Each row comes from the steps of one walk. Every step used is in the known rows, and no mark comes twice. Write the walk behind each row, first mark first.
In the rows, 128 means zero.
Known rows:
nepim -> temig -> gakav: [157 132 172 125 116 183 108 103 128  52 117 156 156 135 187 135 114 168
 118 147 142 116 100  95 170 105 157  98 125 173 119 188 177 134  81  67
 162 114  66 148 125 124 166 101 155 151  80 118 115 107 161  65 116 115
 152 123 102 120 135 135 102 119  55 102 102 134 129 111 164 179 121 115
  95  96 134 197 136  81]
nepim -> temig -> vizu -> gakav: [188 189 113 206  86 164 118 122  88  97 177 129 184 144 184 124 123 160
 112 146 130 133 119 120 225 138 203  93  61 104 123 176 182  94 118 125
 146 111 108 135 124  41 166 160 127 155  89 141 116 129 144  87 126 146
 149 135 121  90 120 174 146  83  71 127  88 126  80 127 129 160 178 133
  57 144 128 139 134 114]
nepim -> dipi -> nugam: [144 162 109  75 120 134 138 155 122  56 112 207 116 105  93 149 103 181
 103 103 113 109 110  97 128 124 166 132 204 140 111 128 111 113 139 152
 217 107 127 164 129 130  58 112 101  57 137  92 136 142 190 106 174 102
 105 130 204 163 130 157 129  97 113 124 143  92 132  82 156 157  98 133
 135 129  92 173 137  98]
dipi -> nugam: [121 126 116 118 110 136 119 128 126  58 128 180  97 113 130 135 133 140
  94 136 135 131 115 134 142 125 148 133 212 144 129 131 109 137  98 143
 171 122 127 148 132 156  97  98 120  75 141 115 119 123 161 111 160 127
 129 110 185 151 137 135 106 103 151 103 162  78 139  95 128 117 120 138
 140 118 124 147 131 134]
nugam -> dipi -> gakav -> koboze: [107 117 131 109 162  93 113 188 141 190 152 110 124 108 114 105 124 104
 150 143 115 143 109 187 108 111  66 133 122 138 185 102  99 112 136 205
 142  92 201  82 148 217 140 122 159 155 128 129 138 149 108 217 136 134
 145 144  97 120 108 155 109 161 103 148  94 172 131 149 154  71 197  94
 149 105 105  98 110 133]
nugam -> dipi -> gakav: [128 114 116  67 132 127 156 169 109 153 142 108 160  96 122  83 106 140
 123 143 112 136  96 149 101 112 101 109 118 158 183 140 102 117 100 207
 140  74 176 115 124 203 146 131 166 192 121 147 152 136 142 177 153 127
 143 135  87 133 131 161 108 168  76 126  89 145 141 111 165  57 152  73
 163 116  95 116 133 147]
nugam -> dipi: [131 106 102 107 122 153 124 159 117 109 121 128 152 107 116  95 112 151
 108 126 124 115 111 143 119 110 114 102 127 117 145 147 127 115  75 180
 130 108 198 138 109 155 150 135 143 146 124 123 131 141 152 136 132 119
 137 133 127 141 129 182 110 143  69 112 127 158 125 126 174  80 108  92
 171  85  86 116 138 150]
nugam -> gakav -> dipi: [113  94 104 103  97 143 136 179 113  97 123  78 131 114 100 135 101 157
 121 107  86 151 128 106 124 101 111  77 113 123 119  98 208 102  43 114
  86 129 159  80  50 123 143 116 152 101 125 133 145 103 120 119 108 108
 130 104 106  41 136 130 130 144  62  97 106 130 146 148 167  94  95 128
 135 126  90  80 169 100]
vizu -> gakav -> dipi: [172 121 109 161 110 159 118 136  82 123 153 124 128 122  76 124 119 158
 128 145  92 140 138 166 155  96 100  99  53  93  91 130 175 118  75 148
 140 137 157  93  63  82 145 167 106  95 150 156 134 107 134 126 123 120
 130 128  71  79 122 154  91 140  53 140 120 123 153 132 143 151 106 116
 105 137 118 132 195 105]
nepim -> dipi -> nugam -> gakav -> koboze -> temig: [ 72 154 137  73 135  84 131 167 172 114 103 158 117 146  71 181 132 133
 162  75 141 115 135  95  92 149 100 140 156 133 144  91 102 142 224 118
 118 158 136  86 115 104  60 102 143  51 119  97 119 139  84 119 126 131
 108 121 210 116 128 134 192 144 168 125 115 166 120 160  83 160 137 180
 116 195 100 122 108  83]
temig -> dipi -> nugam -> gakav: [151 111 116 104 147 153 164 149 149 116 124 162 136 118 122  62 137 113
 122 110 133 136 155 102 109 132 163 125 205 149 113  93  77 142  72  91
  94 136 119 124 111  92 110 105 144 138 132 112 125 131 156 101 135 126
 106 102 173 136 131  94 162 124 179 111 181  75 106  99 121  36 122 146
 162 115 125 127 138 131]
nepim -> temig -> dipi -> nugam -> gakav -> koboze: [126 147 170 156 169 113 117 150 168 134 144 158 153 137 100 119 165 106
 167 108 124 123 150 101 143 105 139 130 183 177 117  82 103 135 160  97
 111 146 108  48 132  79 111  86 169  88 133  94 113 117 135  99  91 123
 131 104 182 107  85  66 186 117 174 119 179 135 100 122 104 107 136 169
  83 116 139 129 119  88]
temig -> dipi -> gakav -> koboze: [156 117 139 133 198  96 162 123 164 202 126 121 140 102 126  82 119  86
 137 129 117 135 138 170 117 141 102 146 146 151 125  57  99 102 147 163
 152  96 115 108 143 158 123 128 140 176 140 149 164 125 146 176 137 105
 117 141  95 157 106  99 121 127 147 160 148 119 162  95 134  93 147 122
 127 106 165 126 133 138]
nepim -> temig -> dipi: [188 167 140 164 138 146 142  98 149 108 103 120 196 133 124  97 127 164
 120 129 125  75 120  80 151 114 156  93 136 167  98 144 139 111 127 138
 154 108 112 147 128  62 128 115 168 147 127 127 151 109 209  93 108  90
 114 152 129 168  95 106 141 125 113 103 135 128 112  83 159 124  33 121
 106  78 135 182 149 113]
koboze -> temig -> gakav -> dipi: [111 105 167  93 103 172 132  81 104  83 102 106 131 141 113 155 130 167
 143 135 112 100 129  91 102 136 104 109  82 141 124 169 153 144  82  64
 100 156  90 174  89 156 158 149 103 128 124 121 121 105 114 107 113 125
 140 113  36 123 139  88 109 171 118 104 103  94 146 148 132 178  58 114
 160 117 144 143 156 125]
nepim -> temig -> gakav -> koboze: [104 115 201 156 142 145  84 119 134  88 116 147 130 147 167 154 129 150
 136 130 148 117 107 110 172 110 116 130 101 156 140 145 153 119 120  84
 155 127  95 105 152 139 145 106 131 110  89 108 111 128 136 106 101 109
 163 125 118 100 128 100  93 114  84 134  98 145 119 122 145 202 157 123
  86  85 136 171 112  73]
koboze -> temig -> dipi: [171 136 112 123 121 143 147  63 145 154  91 104 158 129 116 104 123 132
 121 124 135 100 139 105  99 131 144 107 118 132 106 136 108 133 131 117
 103 128 129 201 127  80  98 140 144 168 145 138 150 120 179 126 107 112
 101 138 108 188 114 109 138 132 175 103 167 142 132 101 120 116  16 129
 154 104 147 153 143 177]
gakav -> koboze -> temig -> vizu: [124 152 121 184 112 107 101 111 132 134 123  85 121 149 193 182 133 108
 109 100 142 122 130 113 157 156 185 133 117  91 132 128 166 101 185 135
  94 125 131 168 155 143 135 129  95 143 108 140 117 151  78 135 124 145
 127 126 129 150 138 129 128  80 156 146 136 139 104 128  99 171 178 138
 121 119 140  83  84 165]
temig -> vizu -> gakav: [192 140  74 189  80 138 134 138  82 132 169 131 145 141 189  98 104 128
  91 132 134 147 133 155 187 146 189 135  85  67 121 163 169  90  88 140
 125 115 113 141 101  93 180 166  96 167 103 174 120 157 143 119 141 147
 127 134 130 102 152 196 125  78  79 138 124 108 108 120 147 121 197 120
 114 134 141 105 131 157]
dipi -> nugam -> gakav -> koboze -> temig -> vizu: [ 57 147 119 136 106 106 114 149 129 141 157 137 111 161 175 166 161  90
 141 103 152 149 146 104 150 169 184 151 153 110 147  91 133 143 179  80
  55 156 122 102 141 129 135  97 100 113 101  93  81 147  41 125 123 175
 137 108 196 104 143 101 184 105 212 119 151 122  97 161  64 124 218 168
 117 177 136  51  71 141]
nugam -> gakav: [122 100  88  95 103 142 133 180 119  91 118 111 135 119 162 101  89 134
  94 105 138 147 127 127 130 118 124 105 134 110 127 118 163 117  50 112
  84 121 148  80  83 137 143  72 155 142  95 141 141 127 134 109 114 113
 115 115 179  91 137 165 118 115  61  99 119 143 125 126 158  88 142 133
 137 127 104 119 139 105]
koboze -> temig -> vizu: [140 157  87 153  74 139 130  95 116 100 126  90 140 130 189 164 120 138
  93 109 144 115 118  87 139 157 210 115 102  92 119 165 172 115 151 122
  92 108 117 207 125 115 142 132 110 164  97 142 113 152 127 112 131 136
 134 143 138 176 151 139 128 107 136 116 127 111 109 124 120 144 133 126
 138 122 141 107 105 174]
gakav -> vapas: [189  81 108 155 157 143 111 144 123 115 113  85 105 116 152 115 130 175
  82 133 107 147 124 149 123 101 141 108 181 118 115 121 135 105  76 137
 161 104 153 165 142 117 148  81 133 150 147 138 163 118 153  85 136 111
 114 114 185 179 157 152  43 121  71 128 151 125 104 100 190 136  73  93
 143  60 120 157 126 106]

Which walk is each row?
[ 77 150 147 120 152  78 135 116 141 184 131  83 116 120 128 156 118  84
 143 140 143 146 115 153 113 138  78 168 116 128 161 113 133 139 191 184
 137 118 130  94 160 174 112 115 127 139 122 138 149 109  86 169 140 128
 112 158 104 126 121 106 121 153 139 154  81 168 155 149 107 153 146 153
 110 185 140 125 107 134] | dipi -> gakav -> koboze -> temig
[111 142 122 112 108 134 119 121 105  57 139 145 113  94  68 148 140 155
 129 136 100 115 109 111 143 118 135 113 177 149  96 113 149 131  79 134
 183 121 139 139 104 153 115 137 103  47 167 101 131 116 166 107 146 116
 130 113 103 113 119  95  90 104 147 116 142  54 135 116 122 124  93 112
 143 119 105  97 167 115] | gakav -> dipi -> nugam
[133 118 146 168 163 108 131  61 173 163  76 103 132 142 113 130 132  93
 136 104 132 108 149 127 102 131 104 128 107 111 105  98 108 125 175 141
 104 149 153 153 143  97 100 129 127 146 152 149 145 139 139 161 108 111
 120 141 125 177 108  86 150 121 182 139 161 159 128 125 113 123  90 137
 136  83 157 132 114 173] | gakav -> koboze -> temig -> dipi
[165 137 128 208 159 114 129  87 150 224 118 134 140 157 105 100 148  74
 168 140 124 121 172 165 111 142  95 150  62  78 113 125  93 131 176 125
 104 166 161  97 127  52 115 187 137 159 160 180 130 124 126 178  96 129
 118 158 100 122 105 127 168 151 160 176 159 188 134 150  90 143  93 158
 107 139 174 142 139 168] | vizu -> gakav -> koboze -> temig -> dipi
[159 142 121  90 138 123 184  73 141 204 108  80 166 109 115  93 110 116
 140 151 136 125 137 115  93 145 102 133 124 170 133 130 103 149 150 148
 122 101  92 166 135 132 118 149 146 209 135 151 166 114 164 158 135 117
 110 158  84 204 108  99 138 159 179 129 139 132 166 106 113 103  72 114
 144 147 153 157 135 171] | koboze -> temig -> dipi -> gakav
[ 87 124 173  67 104 155 134  79 116  63 119 153 107 130  85 177 157 155
 155 157 125 115 118  91 106 127 121 130 131 166 120 164 124 185  93  42
 131 171  73 178 115 140 130 165  82  97 146  92 100  94 110 100 131 150
 140 107  73 124 145  62 111 158 175  97 137  65 138 142  98 159  64 120
 156 152 140 116 148 125] | koboze -> temig -> gakav -> dipi -> nugam
[162  57 152 110 144 164 136 111 131 120 107  93  91 140 195 140 142 170
 125 150 139 123 130 129 100 126 135 123 113 138 119 172 109 154  86  34
 117 147 102 210 161 124 160 105 119 192 130 126 132 106 112  70 126 153
 130 110 123 173 170 137  54 163 106 112 130 136 118 143 156 169  60  92
 164  91 145 159 117 119] | koboze -> temig -> gakav -> vapas
[158  79 123 111 168 132 144 192 110 178 155  74 135 102 124  76 149 165
 128 155  90 157 106 190  80  93  97 121 159 180 173 128  71 133  99 175
 152  78 184 135 159 184 168  99 169 196 144 126 162 138 126 152 156 146
 120 130 120 188 148 157  59 187  68 137 111 139 117 137 183  62 103  42
 180  82  91 122 125 123] | nugam -> dipi -> gakav -> vapas
[160 110 118 201 142 111  98 155 122 152 148 155 101 141 124 105 121  88
 118 138 136 145 144 200 170 116  93 142  72  75 129 115 153  97 120 171
 142 153 160  63 112  97 131 135 103 106 129 152 121 128 119 157 113 128
 134 143 137  58 126 193 109  88  75 172 117 169 121 136 139 149 185 148
 108 135 138 137 137 120] | vizu -> gakav -> koboze
[160 156 112  57 130 101 175 146 126 114 119 149 145  94 104 128  75 162
 108 114 120 123  91 117 114 137 125 128 126 161 129 112 125  91 174 193
 216  51 109 121 139 144  96 110 144 134 119 138 183 131 176 128 171  85
 109 153 129 169 117 160 118 145  80 127  76 110 156  96 170 141 119 100
 127 155  96 181 141  97] | nepim -> dipi -> gakav
[ 38 136 136 101 128  93 106 142 155 126 134 132  98 144 110 175 151  80
 157 112 148 160 150 135 114 124 109 146 177 119 136 102 122 167 175  98
  84 167 138  50 139 143  92  85 134  74 124 100 102 120  61 132 118 157
 129 111 199  91 136 125 164 132 189 122 155 150 117 171  71 125 153 174
 109 190 120  88  99 123] | dipi -> nugam -> gakav -> koboze -> temig
[120 114 150  87 102 160 139  80 121  91  99 128 118 146 196 141 117 131
 111 143 153 123 127 104 108 126 113 130 104 137 128 185 127 155  80  55
  89 130  74 187 136 150 150 134 114 162 103 130 105 114 134 101 117 132
 138 124 102 147 156 144 117 149 124 105 120 139 146 132 124 164 103 114
 151 124 157 169 131 148] | koboze -> temig -> gakav
[123  62 158 139 151 148  90 143 137 113 102 166  99 144 192 127 113 109
 104 137 150 133 127 149 134 117 104 155 115 121 136 128 143 119  94  90
 129 131 102 147 123 185 139 113 108 151 100 124 111 135 117 110 116 114
 152 114 123  93 147 137  82  96  76 144 111  99 146 112 156 155 209 129
 136  67 159 160 107 112] | temig -> gakav -> koboze
[ 76 143 146  96 154  98 133 138 134 208 144  93 133 119  93 136 134 102
 162 139 132 121 114 145  75 117  65 142  97 134 182 125  95 151 184 208
 108 110 191  98 152 203 133 134 161 163 126 130 141 134  78 206 124 143
 137 146  90 142 112 137 149 184 126 146  92 202 146 175 110 105 131 106
 138 145 103  92 103 155] | nugam -> dipi -> gakav -> koboze -> temig
[112 174 105 174  60 143 124 102  80 115 179 132 139 147 103 158 167 154
 146 142 104 128 146 109 160 153 172 118  86  88 102 156 161 147 167  99
 121 164 104 165 110  72 143 213  72 100 135 129 111 121  89 128 160 180
 143 121  91  98 132 116 162 113 183 143 134  61 120 171  75 150 119 132
 105 194 128  65 157 148] | koboze -> temig -> vizu -> gakav -> dipi -> nugam
[162 164  81 190  69 148 125 100  81 152 156 104 152 158 189 127 128 110
 113 141 148 136 144 136 156 163 192 126  59  68 132 181 156 125 164 131
  92 137 117 169 117  89 165 184 103 183 107 166 108 142 104 138 126 164
 129 141 108  89 148 174 157 104 118 145 121 145 116 150 100 153 165 126
 118 173 151 116 128 173] | koboze -> temig -> vizu -> gakav
[136 135 117 147 117 139 122 142  88  97 178 152 102 117  53 120 142 143
 138 166  94 137 138 157 157 116 102 118 120 121 104 137 147 153  93 113
 173 158 132  95  88 103 133 181 101  59 178 128 122 102 143 125 158 141
 135 118 106  63 122 135 116 120 123 137 137  73 137 131 116 131 102 121
 114 168 109 123 182 111] | vizu -> gakav -> dipi -> nugam
[103 142 192 103 114 173 111 103 103  22 138 163 137 119  79 167 154 192
 155 152 109  97  95  72 164 113 148 104 142 207 107 151 166 166  88  47
 180 144  49 133 141 131 152 143 123  73 124  74 109  74 151  61 133 135
 166  96  67  91 124  70 105 147 129 100 107  53 122 122 127 167  73 112
 101 118 131 149 164  59] | nepim -> temig -> gakav -> dipi -> nugam
[137 152 101  46 112 134 150 200 131  62 114 176 132 109  97 135  97 180
 105  83 123 129 134  94 110 130 169 131 174 152 127 114 104 115 138 109
 148 114 132  88  98  98  75  98 133  81 111  93 132 156 156  83 148 119
 103 108 230 102 136 139 160 123 123 113 141 110 122 115 131 115 136 145
 130 163  88 144 129  85] | nepim -> dipi -> nugam -> gakav
[ 97 159 123 107 126 106 132 150 119 221 162  74 151 130 149 143 138  95
 153 131 132 129 112 126 119 158 146 152  90 117 191 126 112 129 216 179
  96 107 155 144 160 192 158 150 139 188 119 127 121 161  67 202 145 166
 150 135  73 153 121 129 163 154 145 148  87 152 123 173  97  87 209 100
 149 149 108  63  76 174] | nugam -> dipi -> gakav -> koboze -> temig -> vizu
[ 73 114 118 123 139  98 101 190 142 108 136 154  82 137 123 136 139  92
 129  99 131 146 138 143 151 124 126 141 197 123 141  78 128 135 102 109
 103 157 139  49 125 155 108  83 128  76 116  91 102 128  87 126 112 125
 122  92 214  83 136 123 134  87 154 132 135 117 122 139 125 103 218 168
 117 151 129  98 104 107] | dipi -> nugam -> gakav -> koboze
[107 116 125 126 159  83 130 141 130 150 136 134 105 106 151 128 107 102
 127 141 127 147 113 177 137 132  95 153 139 134 153  89 138 119 138 195
 164  87 137  75 139 193 122  97 138 131 118 134 158 125 113 153 148 105
 133 138 122 128 115 135  87 114  97 157 111 126 155 120 153 134 199 125
 113 149 134 122 117 120] | dipi -> gakav -> koboze
[122 118 129 142 148 103 135 131 173 195  83  92 137 157 120 103 138  89
 157 102 135 126 172 121  86 137  91 130  97 106 122  90 118 122 159 105
  40 153 144  98 119  86 119 101 166 159 128 142 126 139 108 157  77 119
 113 123 134 120 116  94 182 150 173 123 163 182 122 151  99  95 128 162
 134 122 155 113 106 150] | nugam -> gakav -> koboze -> temig -> dipi
[115 130 146 148 170 100 129  73 164 162 100 153 118 139  86 132 171  89
 157 135 135 109 157 116  93 150 117 156 188 135 104 102  75 148 194 119
 129 161 119 160 160 110  78 134 112  96 165 112 128 128 140 150 129 136
 118 129 161 178 108  69 169 114 244 141 209 111 129 110  77 117  93 153
 138 125 155 123 110 163] | gakav -> koboze -> temig -> dipi -> nugam
[158 134 108 121 141 134 154 111 141 111 118 191 137 114 115  77 138 126
 112 136 122 112 142 112 120 134 157 130 211 153 100 117  76 133 101 128
 152 119 108 204 141  92 102 135 115 124 155 116 143 121 199 125 144 110
 104 114 172 184 114 114 131  97 177 114 201  55 134  75 132  82  86 118
 172  85 148 146 143 151] | temig -> dipi -> nugam
[ 99 133 137 194 130 110  92 108 127 173 138 107 104 168 110 150 130  80
 140 146 143 145 150 171 136 122  74 161  68  61 123 137 139 126 186 165
 109 164 163  81 140  81 122 137 107  95 142 156 110 128  75 160  95 150
 124 156 128  86 132 164 152 127 122 168 120 204 130 160  98 192 143 163
  91 174 152 141 129 137] | vizu -> gakav -> koboze -> temig
[ 85 137 137 149 135 101  98  89 147 141  98 102 109 141 137 160 125  95
 129 114 140 116 127 132 119 112 102 138 118  96 134 122 150 111 174 158
 111 147 161 127 146 123 105 109 138  96 127 125 130 128 102 143 103 114
 120 144 140 134 123 130 125 124 137 143 122 183 137 145 125 177 112 153
 123 130 140 138  97 148] | gakav -> koboze -> temig
